What can hang from each mark:
j_525: j_807
j_968: j_378 j_437 j_519 j_906
j_437: j_968
j_807: j_525
j_906: j_968
j_342: j_229 j_519
j_229: j_705
j_378: j_968
j_705: j_229 j_807
j_519: j_342 j_968

Known rows, with every way that one mark hangs from another:
{j_342 j_519}: .48; .13; .18; .29; .07; -.01; -.20; -.18; .12; .05; -.35; -.15; .16; .13; -.09; .03; -.21; .18; .07; .03; -.04; -.08
{j_519 {j_342 j_229} {j_968 j_378 j_437 j_906}}: .03; -.20; .06; -.47; .09; .04; .22; -.04; -.17; .13; .03; .31; .15; .07; -.06; -.05; .41; .01; -.32; .29; .04; -.11
{j_378 {j_968 j_437 {j_519 {j_342 j_229}} j_906}}: -.15; -.10; .14; -.25; .05; -.13; .09; -.18; -.13; .12; .19; -.10; .08; -.06; .21; -.13; .34; .00; -.25; .01; -.06; .02
{j_906 j_968}: .44; .06; -.01; .52; -.06; .15; -.02; .06; .06; .08; -.29; .02; .15; -.15; -.13; .20; -.27; .02; .43; .02; -.12; -.16
{j_525 j_807}: .18; .07; .18; -.09; -.05; .07; .01; -.19; .20; .36; -.19; .16; -.18; .13; -.14; .07; -.34; .00; .47; .04; .16; -.21
{j_968 j_378 j_437 {j_519 j_342}}: -.41; -.04; .04; -.07; .04; .16; -.10; .09; .09; .03; .19; .12; -.02; .09; .11; -.03; .27; -.27; .04; -.10; -.18; .04
{j_906 {j_968 j_378 j_437 j_519}}: -.04; -.17; -.20; .16; .15; .10; .10; .26; -.06; -.20; .11; .05; -.20; .03; .09; .08; -.07; -.17; .21; -.28; -.23; .10
{j_705 j_229}: .09; .20; .25; .47; -.03; .07; -.28; -.13; .14; .12; .04; .01; .02; -.10; -.30; .37; -.24; .07; .08; .03; .00; -.17
{j_378 j_968}: .17; .07; .32; .44; -.30; .06; -.26; -.30; .11; .17; .00; -.31; .10; .00; .01; .06; -.17; .12; .27; -.10; .04; -.07
{j_437 {j_968 j_378 j_519}}: -.13; .05; -.22; -.02; .17; -.11; -.01; .24; -.06; -.08; .45; .06; -.41; -.14; .22; -.11; -.31; .01; .22; -.08; -.17; .16
{j_229 j_705}: .05; .16; .18; .28; -.33; .10; -.13; .15; .00; .02; -.12; .05; .04; .05; -.25; .17; -.25; .08; .30; .06; .28; -.03
{j_437 {j_968 j_378 j_519 j_906}}: -.11; -.08; -.44; -.14; .29; -.15; .05; .37; -.18; -.15; .53; .00; -.49; -.15; .22; -.18; -.18; .08; -.02; .01; -.10; .02
{j_968 j_437 {j_519 j_342}}: -.12; .04; .15; .11; -.03; .07; .01; -.03; .08; .16; .07; .18; .08; .12; .01; .09; .28; -.22; .24; -.09; .03; -.13
{j_342 {j_519 {j_968 j_437}}}: .63; -.16; .30; .23; .02; .01; .09; -.31; -.02; .04; -.22; .05; .20; .49; -.19; .10; .15; .18; .12; -.16; .24; -.18
{j_519 {j_342 {j_229 j_705}}}: -.11; .24; .28; -.08; -.25; .08; -.01; .02; .06; .14; -.32; .25; .36; -.20; -.22; .09; -.14; .04; -.03; .35; .08; .16
{j_378 {j_968 j_437 j_519 j_906}}: .00; -.18; .02; .13; -.05; -.12; -.02; -.08; -.19; -.02; .37; -.29; -.24; .20; .20; -.01; .23; .02; .08; -.29; .20; -.12
{j_968 j_378 j_437 {j_519 j_342} j_906}: -.40; -.13; -.21; -.21; .17; .11; -.05; .21; -.04; -.04; .29; .09; -.09; .07; .17; -.12; .42; -.24; -.23; .00; -.10; -.12
{j_906 {j_968 j_378 j_437}}: .24; -.18; -.05; .35; .01; .25; .12; .27; -.07; -.02; -.06; .14; .00; .09; -.06; .23; -.02; -.07; .36; -.06; -.16; .10
{j_437 {j_968 j_378 j_906}}: .21; -.07; -.30; .02; .19; .00; .10; .34; -.13; .07; .36; .11; -.26; -.12; .09; -.07; -.14; .14; .14; .24; -.01; -.01
{j_519 {j_968 j_378 j_906}}: .06; -.10; -.20; -.09; .00; .04; -.11; -.03; -.09; -.04; .12; -.05; -.12; .07; -.06; -.11; .05; .09; -.17; .08; .11; -.34
{j_437 {j_968 j_378 {j_519 {j_342 j_229}} j_906}}: -.27; -.02; -.34; -.52; .39; -.16; .15; .26; -.12; .00; .32; .15; -.16; -.42; .27; -.30; -.06; .02; -.31; .31; -.30; .18
{j_705 j_229 j_807}: -.18; .32; -.02; .46; .03; .03; -.27; -.18; .28; .10; .01; -.12; -.21; -.10; -.21; .27; -.21; -.09; -.02; .02; -.07; -.12
{j_968 j_378 j_437 j_906}: .09; -.14; -.09; .00; .08; .08; .01; .31; -.16; .04; .24; .06; -.24; .25; -.02; .10; .17; .00; .13; .08; .12; -.09
{j_229 {j_705 {j_807 j_525}}}: -.19; .28; -.18; .20; -.29; .02; -.10; .25; .36; -.05; -.18; -.30; -.11; -.13; -.04; .20; -.25; -.13; .34; -.07; .19; .11

Rows:
.20; .00; .09; -.30; .02; -.04; .11; -.24; -.06; .26; -.18; .19; .28; -.17; -.16; -.08; .20; .10; -.27; .38; .06; -.33 -> {j_519 {j_342 j_229} {j_968 j_906}}
-.18; -.05; -.10; -.22; .22; .10; .19; .16; -.03; -.06; -.08; .22; .11; -.22; .14; -.02; .07; -.21; -.07; .02; -.45; .27 -> {j_906 {j_968 j_378 j_437 {j_519 {j_342 j_229}}}}
.07; .22; -.01; -.21; -.03; -.21; .05; -.30; .04; -.20; -.48; -.11; .07; .11; -.18; -.12; -.25; .15; -.37; .09; .17; .20 -> {j_342 {j_229 {j_705 j_807}} {j_519 j_968}}
.07; -.13; -.11; -.48; .11; -.11; .02; -.01; -.20; -.38; -.22; -.09; .10; .03; -.10; -.21; -.15; .31; -.76; .15; .10; .17 -> {j_342 {j_229 j_705} {j_519 {j_968 j_378 j_906}}}
.15; -.17; .21; -.35; -.02; -.05; .16; -.01; -.20; -.27; -.20; .16; .10; .35; -.19; -.01; -.05; .25; -.33; .00; .20; .41 -> {j_342 {j_229 j_705} {j_519 {j_968 j_378 j_437}}}
-.30; .05; -.16; -.03; .12; .04; -.01; .14; .13; .02; .31; .13; -.06; -.26; .25; -.19; -.10; -.13; .03; .03; -.29; .14 -> {j_437 {j_968 j_378 {j_519 j_342}}}
-.14; -.05; .05; -.06; -.08; .06; .30; .21; -.09; -.11; -.24; .31; .28; -.17; -.12; .10; .03; -.09; .02; .01; -.06; .30 -> {j_906 {j_968 j_437 {j_519 {j_342 {j_229 j_705}}}}}
.19; -.01; -.33; .02; .22; -.21; .14; .24; -.21; .04; .41; .05; -.38; -.13; .13; -.05; -.13; .09; .20; .02; .08; -.17 -> {j_437 {j_968 j_519 j_906}}
-.40; .25; .12; -.27; -.13; -.08; -.04; .04; .04; -.04; -.15; .14; .17; -.25; -.08; -.07; -.13; -.04; -.18; .13; -.03; .19 -> {j_968 {j_519 {j_342 {j_229 j_705}}}}
.16; -.25; -.08; -.10; .00; .10; .12; .06; -.22; .01; .23; .14; -.17; .31; -.10; .05; .31; .05; -.01; .01; .26; -.26 -> {j_519 {j_968 j_378 j_437 j_906}}
.55; -.12; -.04; .08; .11; -.07; -.07; -.28; -.05; -.07; -.25; -.17; .16; .18; -.12; -.10; .06; .24; -.30; .01; .13; -.38 -> {j_342 {j_519 {j_968 j_906}}}
-.20; -.07; .28; .25; -.23; .08; -.11; -.28; .11; .14; .18; -.15; .20; .08; .18; -.01; .32; -.13; .12; -.27; -.04; -.02 -> {j_378 {j_968 j_437 {j_519 j_342}}}
.43; -.12; .35; -.17; -.10; -.12; .26; -.15; -.20; -.11; -.34; .20; .21; .37; -.30; .10; .02; .31; -.11; .00; .37; .23 -> {j_342 {j_229 j_705} {j_519 {j_968 j_437}}}
-.02; -.06; .23; .28; -.17; -.10; -.07; -.22; -.07; .02; .30; -.22; -.16; .21; .15; .05; .08; -.01; .32; -.38; .10; .04 -> {j_378 {j_968 j_437 j_519}}
.14; -.17; .15; .04; -.11; .11; .06; -.05; -.11; .06; .13; .17; -.10; .39; -.15; .11; .18; .00; .21; -.10; .20; -.10 -> {j_519 {j_968 j_378 j_437}}
-.20; .27; .12; -.22; .11; -.13; -.08; -.14; .08; .15; -.11; .11; .10; -.26; .07; -.09; -.11; -.09; -.05; .17; -.23; .00 -> {j_968 {j_519 {j_342 j_229}}}
.12; .17; -.10; -.25; -.07; -.21; .07; -.16; .24; -.22; -.50; -.34; .12; -.08; -.07; -.02; -.27; .12; -.23; -.04; .12; .29 -> {j_342 {j_229 {j_705 {j_807 j_525}}} {j_519 j_968}}
-.16; .00; .36; -.10; -.11; -.08; .05; -.32; -.02; .14; .10; -.04; .16; -.02; .17; -.05; .22; -.05; .00; -.10; -.11; .20 -> {j_378 {j_968 j_437 {j_519 {j_342 j_229}}}}
-.11; -.02; -.09; .11; -.03; -.15; -.22; -.19; -.07; -.09; .29; -.45; -.19; -.09; .22; -.18; -.04; .07; -.10; -.22; .02; -.23 -> {j_378 {j_968 j_519 j_906}}
-.01; .33; -.01; -.09; .07; -.17; -.05; -.09; .09; -.13; -.49; -.13; .02; .03; -.09; -.07; -.35; .14; -.25; .19; .06; .36 -> {j_342 {j_229 {j_705 j_807}} j_519}
-.32; .08; .19; .25; -.24; .02; -.32; -.40; .24; .05; .05; -.34; .26; -.17; .23; -.17; .07; -.12; -.08; -.20; -.20; -.10 -> {j_378 {j_968 {j_519 j_342}}}
-.25; -.13; -.18; .16; .06; .25; .04; .17; .10; -.09; -.02; .10; .14; -.11; .13; .01; .19; -.29; .03; -.16; -.36; .04 -> {j_906 {j_968 j_378 j_437 {j_519 j_342}}}
-.17; .34; -.11; -.15; -.14; -.15; .06; .25; .20; -.02; -.26; -.20; -.17; -.26; -.06; .17; -.37; -.02; .22; .12; .10; .33 -> {j_342 {j_229 {j_705 {j_807 j_525}}}}
-.22; -.12; -.26; -.17; .22; -.05; -.01; .29; -.21; -.15; .42; .01; -.44; .18; .14; -.05; .16; -.08; -.03; -.12; .03; -.07 -> {j_968 j_378 j_437 j_519 j_906}
-.11; -.12; -.13; -.12; -.06; .19; -.15; -.15; .09; .05; -.01; .03; .24; -.10; -.02; -.19; .29; -.08; -.39; .20; -.04; -.39 -> {j_519 j_342 {j_968 j_378 j_906}}
.37; -.33; -.10; -.09; .20; .04; .05; -.07; -.16; -.15; -.03; -.05; .01; .42; -.01; -.08; .30; .14; -.33; -.07; .12; -.16 -> {j_342 {j_519 {j_968 j_378 j_437 j_906}}}
.30; -.19; .17; .29; -.16; .03; .01; -.09; -.14; .17; .19; -.18; -.03; .24; .02; .12; .24; .16; .19; -.07; .25; -.15 -> {j_378 {j_968 j_437 j_906}}
-.35; .37; -.06; -.18; -.19; -.02; .02; .16; .40; .07; -.40; -.12; .21; -.41; .00; .09; -.15; -.18; .04; .24; -.04; .29 -> {j_519 {j_342 {j_229 {j_705 {j_807 j_525}}}}}
.23; -.11; -.04; .34; .06; .01; .16; .14; -.09; -.04; -.02; .10; -.11; .05; -.03; .21; -.05; -.09; .44; -.28; -.06; -.05 -> {j_906 {j_968 j_437 j_519}}
-.35; -.02; -.25; .13; .06; .22; -.16; .06; .23; -.17; -.12; -.07; .21; -.39; .18; -.14; -.06; -.25; -.12; -.08; -.56; -.03 -> {j_906 {j_968 j_378 {j_519 j_342}}}
